Every row comes from one small tree of marks. Brackets hold a mark, then the marks that hang from it, in the order of their numbers. Every link used is in the known rows. Which tree was each row made from?
Known rows
(K_484 (K_529 K_210 K_404 K_809) K_735): [-16 -34 -23   6 -17  12   3  -4   6  -7 -11 -22  26  11  24   2  -4  -1
   1  -8  -3 -19 -24   2   9   1  11  11 -27   0  -3  -3   1  -9 -22  16
  43   4  13  -3 -15]
(K_484 (K_529 K_210 K_404 K_467 K_809)): [-17 -38 -20  12 -14   3   0 -10  -4  -7  -2 -23  32  12  20  14  -4  -5
  -5  -7 -15 -18 -32  11  26   6   9   8 -27   2   1  14  -2 -16 -24   3
  23 -11   8 -11   0]
(K_187 (K_529 K_210 K_572 (K_809 K_467))): [-30 -27 -20  12 -12  16  -1 -10  -3  -4  -8  11  34  23  11  28   5  -2
  22  -8  -4 -12 -38   8  12   2  17  -2   3  -7 -23  12 -16 -32 -18 -10
  20 -28   5  -1 -23]
(K_484 K_735): [  8 -11 -26  -1 -16  22 -17   4   5  -3 -14  17  21  13   8  -2  12  -7
  12   2  16  -4   0 -15  -4 -10  18  17  -4  -3  -5 -21 -23  10 -37   9
  39  -9  12   3 -26]
(K_529 K_210 K_404 K_467 K_809): [-25 -43 -10   6 -21  -4  -8  -9 -11  -4  -4 -42  42  17  34  37  -5   0
  -3 -14 -12 -19 -55  20  35  33  -2  11 -27   7  -7  11  -6 -37 -24  -4
  22 -17   6 -21   1]
(K_187 K_529): [-12 -16 -28  11  -9  24  -8   1   4   0  -4  33  32  21   5  11  11  -9
  11   1   3  -3  -6  -3  -4  -6  29  -2   3  -3 -15   2 -11   1 -31   3
   8 -22   8  -3 -16]
(K_431 K_809): [ 11 -10 -28   3 -26  10 -26  -7 -11  -5 -16  19  36   4   3  -8  16  -7
  -1   4  15   2 -12  -3  -5 -20  10   5  -1  -4 -19  11 -21   2 -25  -7
   7 -31  11   2   3]
(K_431 K_404): [  5 -13 -28   4 -19  14 -18  -3  -5  -1  -4  21  31   5   4  -2   1 -17
   0   2  12   0  -6  -3 -15 -20  21   1   0  -5 -14  -2  -5  -4 -24  -5
   7 -29   9  -5  -9]
(K_735 (K_484 (K_529 K_572))): [  5 -13 -32   9  -1  19  -7 -14   8  -9 -15  37  27  14  -2 -12   9 -14
  10   6   3  -7  14 -18  18 -20  34   8   7  -4   3 -15 -24   9 -20  21
  26 -17  13   8 -31]
(K_803 (K_735 K_484)): [ 19  -5 -31  -2 -12  24 -29  -4   3   1 -14  37  29  23  -2   5  15 -15
   5  11   6  -5  21 -12  19 -20  37  11  13   4   1 -18 -24  30 -36  10
  19 -23  18   2 -21]
(K_803 (K_735 (K_484 K_529))): [ 18  -8 -34   1 -10  24 -24  -6   4  -1 -13  35  26  21  -4  -1  14 -16
   3  12   1  -7  24 -11  20 -27  39  10   8   2   4 -13 -19  33 -35  12
  19 -19  19   4 -19]
(K_187 (K_529 K_404 K_467 K_572 K_809)): [-27 -31 -18  17  -9   3   2  -7  -5  -3   0   2  39  23  22  34   5  -8
  23  -8  -8 -11 -40   7  22  20  13  -2  -8  -2 -17  12 -21 -34 -18  -5
   9 -32   6  -4 -16]
(K_803 K_735): [ 17  -5 -29  -1 -16  21 -29  -1   0   3 -11  32  29  18  -4  11  13 -14
   6  13   4  -2  13  -8  11 -20  29  12   9   1   2 -10 -22  25 -41  -3
  22 -26  13   1 -12]
(K_529 K_210 K_404): [-18 -29 -20   0 -18   7  -5  -4   6   0 -16  -7  46   9  19   8 -12   1
  -7  -7  -1  -6 -24   5  10  10  17   7  -8   3  -4  -3  -1 -23 -19   7
  33 -13   1 -15  -7]
(K_484 (K_529 K_572)): [  2 -13 -31  15  -4  14  -3 -11   5  -7 -10  32  23   3  -8 -10   4 -13
  15   9  -2  -4   4 -15   9 -24  24   8   2  -9   7  -2 -22  -1 -24   4
  33 -22   7  10 -20]
(K_735 K_484): [  7 -10 -29   2  -7  24 -19  -7   5  -5 -14  34  30  18   4  -3  12 -13
   3   5   9  -4  12 -15  12 -12  31  10   7   0  -2 -18 -22  14 -29  20
  19 -17  14   0 -26]
(K_803 (K_735 (K_484 (K_529 (K_404 K_210))))): [ 11 -13 -33   2 -17  21 -18 -11   5   0 -11  26  31  20  -2  -5   7 -14
  -3   7   2  -9  15  -9  22 -26  38   7   5   2   2 -10 -15  22 -31  11
  21 -15  18   3 -18]
(K_735 (K_484 (K_529 (K_809 K_467)))): [  0 -19 -29   7  -7  23 -14 -13  -1  -9 -12  21  23  22   5  -1  12 -14
   2   3   1 -11   2  -7  17 -20  26   6  -5  -4  -4  -1 -19  15 -28  15
  19 -13  16   4 -19]
(K_529 K_210 K_572 K_809): [-17 -25 -18   9 -16   9  -6 -17  -1  -4  -9   3  33   7  12  25  -2   0
  20  -3  -2 -12 -36  -2  22  12   8  12   3  -3  -2  -3 -20 -40 -16  -3
  38 -27   7  -4 -26]
(K_529 K_404 K_572): [ -9 -18 -23   8  -9  -1  -3  -9   4  -2 -18  19  42   5   8   6  -5  -8
  18   2   3   1 -16 -10  15   3  16   6   6  -5  -2  -8 -29 -28 -14   1
  37 -30   0   3 -20]
(K_735 (K_484 (K_529 K_404 (K_809 K_467)))): [ -5 -23 -27   7  -8  17  -9 -12   0  -9 -14  12  29  22  11   0   7 -13
  -1   0  -1 -12  -4  -3  19 -15  24   3 -10  -2  -6   1 -15   9 -23  16
  19 -12  14   2 -16]
(K_735 (K_484 K_529)): [  7 -13 -32   7  -4  24 -11 -10   7  -8 -13  33  25  17   1 -12  10 -14
   1   6   3  -8  16 -15  13 -21  34   8   1  -2   2 -11 -16  19 -27  23
  20 -11  15   3 -23]
(K_187 (K_529 K_210 K_404 K_467) K_572): [-34 -39 -20  16 -10   3   4  -2  -1  -4   2  10  49  27  24  34   5  -3
  26 -16  -2 -11 -29   7  27   7  28  -8 -19   0 -28   2  -4 -40 -13   3
  13 -18   5 -15 -21]
(K_529 K_467): [  7 -16 -21   7 -12  11 -21  -2  -7  -5  -4  11  28  15   5  14  14 -13
   7   2   2  -5 -11  -4  18   0  13  16  -7   0   0  -3 -28   1 -40  -7
  18 -26   7  -5  -9]
(K_484 (K_529 K_404 K_467 K_809) K_735): [ -7 -32 -22   9 -14   6  -3  -2  -3  -9  -6 -23  21  16  24   7   6  -9
   6  -6  -3 -19 -24   1  18   2   7  13 -33   0  -3   1 -14  -2 -30   9
  34  -3  14   0 -11]
(K_735 (K_484 (K_529 K_210 K_467))): [  2 -21 -29   6  -5  18  -9 -11   5  -9 -11  15  28  18   5  -7   8 -11
  -1  -1  -2 -13   4  -7  24 -12  31  12  -4   1   3 -11 -15   9 -25  20
  22 -11  14  -3 -23]

Which tree is each row?
[-10 -29 -23   6 -16  12  -4  -2  -2  -9 -13 -15  20  18  18   2   5  -8
   5  -4   1 -15 -21   2   7 -14   8   9 -27  -6 -11   6 -13   3 -28   4
  40  -2  11   6 -11]
(K_484 (K_529 K_404 (K_809 K_467)) K_735)
[  1 -18 -31   7  -5  18  -7 -10   7  -7 -14  24  31  17   7 -11   5 -13
  -2   3   1  -8  10 -11  16 -15  33   5  -4   0   1  -9 -13  13 -22  25
  21 -10  13   1 -20]
(K_735 (K_484 (K_529 K_404)))
[-12 -31 -26   9 -24  15   3  -9   4  -6  -5 -14  23  10  18  -6  -1  -5
  -1  -6   4 -17 -22  -5   6 -11  11   8 -28  -5  -4   1  -5  -8 -27  12
  38   5  15   4 -15]
(K_484 (K_529 (K_404 K_210) K_809) K_735)
[-32 -37 -12   5 -19  -4  -2 -17  -7  -6 -19 -21  43  14  22  29  -9   1
  14 -13  -6 -13 -57  14  28  13  -1   5  -6  -5 -15  12 -22 -53  -8 -14
  43 -27  -1  -3 -14]
(K_529 K_210 K_404 K_572 (K_809 K_467))
[  7 -16 -27   0 -36   4 -29  -9 -24  -8 -16   5  36   5   2 -11  12 -13
  -5  -5  21   1 -27  13 -18 -41   6  -5  -4 -11 -41  26 -16  -9 -14 -29
  -5 -42   9   3  11]
(K_431 K_404 (K_809 K_467))
[ -1 -22 -29   4 -13  20  -2  -1  11  -8 -14   3  19   9   7 -14   3  -3
   4  -2   4 -14  -2  -9   2 -17  22  16 -13  -4   1 -14  -7   7 -28  15
  46   2  12   2 -24]
(K_484 (K_529 K_210) K_735)
[ 14 -13 -31   2 -10  17 -21  -6   2  -2 -13  23  31  24   2   3  12 -16
   2   8  -3  -9  16  -6  28 -19  36  10   2   4   3 -10 -21  27 -33  10
  19 -20  17   1 -16]
(K_803 (K_735 (K_484 (K_529 K_404 K_467))))
[  6 -18 -27  11  -7   9  -2  -5   4 -11 -12   9  16   9   2 -10  11 -10
  23   1   2 -13  -5 -15  17 -15  17  19 -10  -7   3 -14 -33  -2 -27   6
  46 -13  12  12 -31]
(K_484 (K_529 K_467 K_572) K_735)
[-23 -21 -22  14 -10  17  -6  -8  -5  -3  -6  22  30  24   8  27  12  -9
  26  -3   0  -8 -29   3   8  -4  17  -4   3  -9 -23  13 -25 -21 -23 -11
  14 -32   6   5 -21]
(K_187 (K_529 K_572 (K_809 K_467)))
[-30 -28 -20  14 -10   9   0  -7  -4  -3  -8  10  38  25  17  29   4  -7
  22  -7  -3  -8 -38   8  12   4  14  -7  -2  -7 -25  17 -21 -30 -16 -10
  15 -30   3   2 -16]
(K_187 (K_529 K_404 K_572 (K_809 K_467)))
[-17 -31 -25  12 -22  12  -2 -15  -6  -6  -4  -6  28  12   8   1  -1  -9
  -8  -4  -4 -12 -28   5  12 -20  10   0 -22  -8  -7  23  -7 -11 -26  -5
  25  -9   8   2   1]
(K_484 (K_529 (K_404 K_210) (K_809 K_467)))
[-22 -21 -25  14  -6  10   3  -4   6   0 -10  26  42  18  11  13   1  -7
  21  -3  -1  -3 -18  -2   6   3  26  -5   6  -5 -16   1 -17 -23 -15   2
  17 -28   3   0 -21]
(K_187 (K_529 K_404 K_572))
[ -5 -23 -29   5  -6  17  -4 -11   9  -7 -16  16  34  16  10 -10   0  -9
  -5  -1  -2 -11   4  -7  18 -11  33   6  -3   1   1 -10  -7   5 -18  26
  25  -7  12  -3 -21]
(K_735 (K_484 (K_529 K_210 K_404)))
[  0 -17 -31   8  -3  19  -4 -15  10  -9 -16  28  29  13   1 -12   4  -9
   7   2   0 -10   8 -14  20 -16  34   9   7  -3   4 -15 -18   1 -17  22
  30 -14  13   4 -32]
(K_735 (K_484 (K_529 K_210 K_572)))
[ -4 -29 -26   8 -21   9   2  -6   4  -8  -7 -14  24  11  11 -14   2  -7
  -1  -8   3 -16 -17  -6  13 -12  15  13 -26  -4  -2  -5 -14  -5 -29   8
  39   2  12   3 -16]
(K_484 (K_529 (K_404 K_210) K_467) K_735)
[  0 -20 -28   8  -2  14  -5 -15   6 -11 -14  20  29  15   2  -8   7 -10
   8   0  -3 -13   2 -11  29 -11  31  12   2  -1   4 -14 -23  -2 -19  18
  28 -16  13   2 -30]
(K_735 (K_484 (K_529 K_210 K_467 K_572)))
[  1 -19 -29   2 -49   6 -24 -19 -22  -7 -10   0  37   1  -2 -20   7 -10
 -14 -10  25  -2 -37  11 -18 -48   6  -7  -5 -15 -42  29 -12 -23 -13 -33
  -4 -35  10   4   8]
(K_431 (K_404 K_210) (K_809 K_467))
[  0 -26 -26   5 -13  14  -3  -2   5 -10 -10 -10  19  12  10  -7   6  -4
   6  -5   0 -18 -10  -4  14  -9  17  20 -20  -2   1 -12 -12   3 -31   9
  43  -1  12   0 -21]
(K_484 (K_529 K_210 K_467) K_735)
[-27 -41 -10  10 -17 -13   0 -16  -8  -6  -8 -34  44  11  29  37  -8   1
  16 -14 -13 -18 -60  13  44  34  -2  12 -14   3  -4   5 -23 -59 -11  -8
  35 -28   3 -12 -14]
(K_529 K_210 K_404 K_467 K_572 K_809)
[ 17  -7 -33   3  -8  21 -21  -9   5  -2 -14  38  27  19  -6  -2  13 -16
  10  12   1  -7  22 -14  24 -26  39  10  13   0   5 -15 -25  26 -30  10
  24 -23  18   7 -25]
(K_803 (K_735 (K_484 (K_529 K_572))))
[  7 -16 -30   8  -3  19 -12 -10   3  -9 -10  24  25  18   3  -7  12 -15
   2   3   0 -10  10 -12  22 -16  31  10  -3   0   3 -10 -21  17 -29  18
  17 -14  15   1 -22]
(K_735 (K_484 (K_529 K_467)))
[-11 -27 -26   6 -11   6   9  -6  13  -8 -19  -4  29   5  12 -13  -7  -1
  13  -6   0 -13 -14  -8  12  -8  20  13 -10  -5   0 -15 -13 -18 -13  15
  55  -4   8   5 -29]
(K_484 (K_529 K_210 K_404 K_572) K_735)
[-25 -27 -23  16 -16   6   6 -11   1  -2  -2  10  42  18  10  13   1  -6
  16 -10  -1  -8 -33   1  18   5  21  -2  -1  -5 -16   6 -21 -37 -17  -6
  14 -27   4  -1 -20]
(K_187 (K_529 (K_404 K_210) K_467 K_572))
[-27 -28 -22  18 -11  18  -8  -4  -9  -4   3  31  33  32  15  40  19 -10
  34  -6   6  -8 -23   2  14 -14  23 -13 -15  -8 -35  12 -14 -22 -23  -6
   6 -23  10  -2 -21]
(K_187 (K_529 (K_809 K_467)) K_572)
[-25 -32 -23  17  -9  12  -2  -3  -1  -4   4  23  40  26  15  32  13  -5
  30 -11   1 -10 -20   2  24  -1  31  -5 -13  -2 -25  -2  -8 -31 -20   2
  11 -20   8 -12 -26]
(K_187 (K_529 K_210 K_467) K_572)
[-10 -29 -19   7 -27   2  -8 -11  -5  -2  -2 -13  41  11  13   7  -2  -7
  -8  -9   2  -9 -33   2  23   4  10   8 -18   0  -4   5 -18 -26 -29  -7
  21 -16   4  -8  -3]
(K_529 (K_404 K_210) K_467)
[ -2 -25 -25  10  -8   1   4  -4   4 -10 -14  -5  24  10  11  -7   4  -9
  19  -3   0 -13 -13  -9  20  -6  15  15 -16  -5   1 -11 -28 -11 -20   7
  47 -11   9   9 -25]
(K_484 (K_529 K_404 K_467 K_572) K_735)
[-24 -29 -19  13 -27   2   1 -22  -3  -2  -4  -3  40   5  15  16  -8  -4
  11  -7   3  -9 -45  -4  21   8   4   1  -6  -6  -6   6 -22 -51 -13  -4
  32 -23   5   2 -18]
(K_529 (K_404 K_210) K_572 K_809)
[-26 -37 -15   4 -21   5  -6  -9  -2  -1  -9 -25  43  12  31  28 -10   2
  -6 -10  -6 -13 -43  13  17  23   5   5 -18   5  -8   7   3 -31 -20   5
  27 -13   6 -18  -3]
(K_529 K_210 K_404 K_809)
[ 14 -11 -32   1 -10  20 -20  -6   4  -1 -14  29  31  22   1  -1  10 -15
   1  10   0  -7  20  -8  22 -23  38   8   6   3   2 -12 -18  29 -32  13
  21 -18  17   3 -17]
(K_803 (K_735 (K_484 (K_529 K_404))))
[-23 -29 -23  13 -19  11   1  -6   0  -1   1   4  41  22  14  14   3  -7
   2 -11  -1  -9 -30   6  12   5  22  -3 -11  -2 -18  11  -9 -22 -26  -3
   5 -19   5  -8 -10]
(K_187 (K_529 (K_404 K_210) K_467))
[ -1 -22 -29   6 -12  13  -1   1   9  -7 -14   2  24  10  13 -14   2  -8
   4   0   4 -10  -2  -9   1 -15  20  10 -19  -4  -1 -10 -10   8 -27  16
  42   0  11   5 -17]
(K_484 (K_529 K_404) K_735)
[ 13 -11 -31   1 -12  23 -26  -8  -2  -3 -13  26  25  26  -2   7  16 -16
   4   9   0 -10  13  -5  23 -28  33   9   4   1  -2  -4 -23  30 -35   4
  19 -21  18   6 -16]
(K_803 (K_735 (K_484 (K_529 (K_809 K_467)))))
[-12 -28 -27   9 -11  11   2  -7   7  -5 -11   2  35   7   8  -7  -8  -5
  -7  -2  -8  -9 -10   1  10 -10  22   5 -13  -1   3   4   2  -6 -20  10
  32  -8   5  -6  -5]
(K_484 (K_529 K_210 K_404))
[-32 -38 -19  20 -10   3  -1  -3  -9  -4   9   9  43  30  29  47  13  -9
  31 -12  -2 -11 -33   7  28  10  20 -12 -26  -1 -31  11  -9 -34 -19   1
   2 -22   9 -11 -16]
(K_187 (K_529 K_404 K_467 K_809) K_572)
[ -5 -22 -26  12 -12  18 -12  -9  -7  -7  -5  10  19  14   2   6  10 -13
   3   4  -4 -10 -13   0   8 -23  12   5 -15  -8  -4  17 -14   8 -34  -5
  23 -16  10   5  -3]
(K_484 (K_529 (K_809 K_467)))
[ -1 -17 -28   9  -4  19 -10 -16   0 -10 -14  25  24  19   2  -1  11 -14
  11   3   1 -11   0 -10  22 -20  26   7   1  -6  -3  -4 -27   5 -21  13
  25 -18  14   9 -27]
(K_735 (K_484 (K_529 K_572 (K_809 K_467))))
[-35 -34 -23  15  -9  10   5  -2   6  -1  -2  23  49  24  21  27   2  -2
  24 -12   2  -7 -21   3  15   1  33 -13 -13  -2 -29  -1   3 -36 -10  10
  16 -15   5 -12 -24]
(K_187 (K_529 K_210 K_404) K_572)
[  2 -18 -30   9  -6  23 -12 -12   3  -8  -9  24  24  18   7  -2  11 -14
   2   5   1 -11   6 -11  16 -15  28   7  -5  -1   1  -6 -15  16 -27  22
  17 -12  18   2 -21]
(K_735 (K_484 (K_529 K_809)))
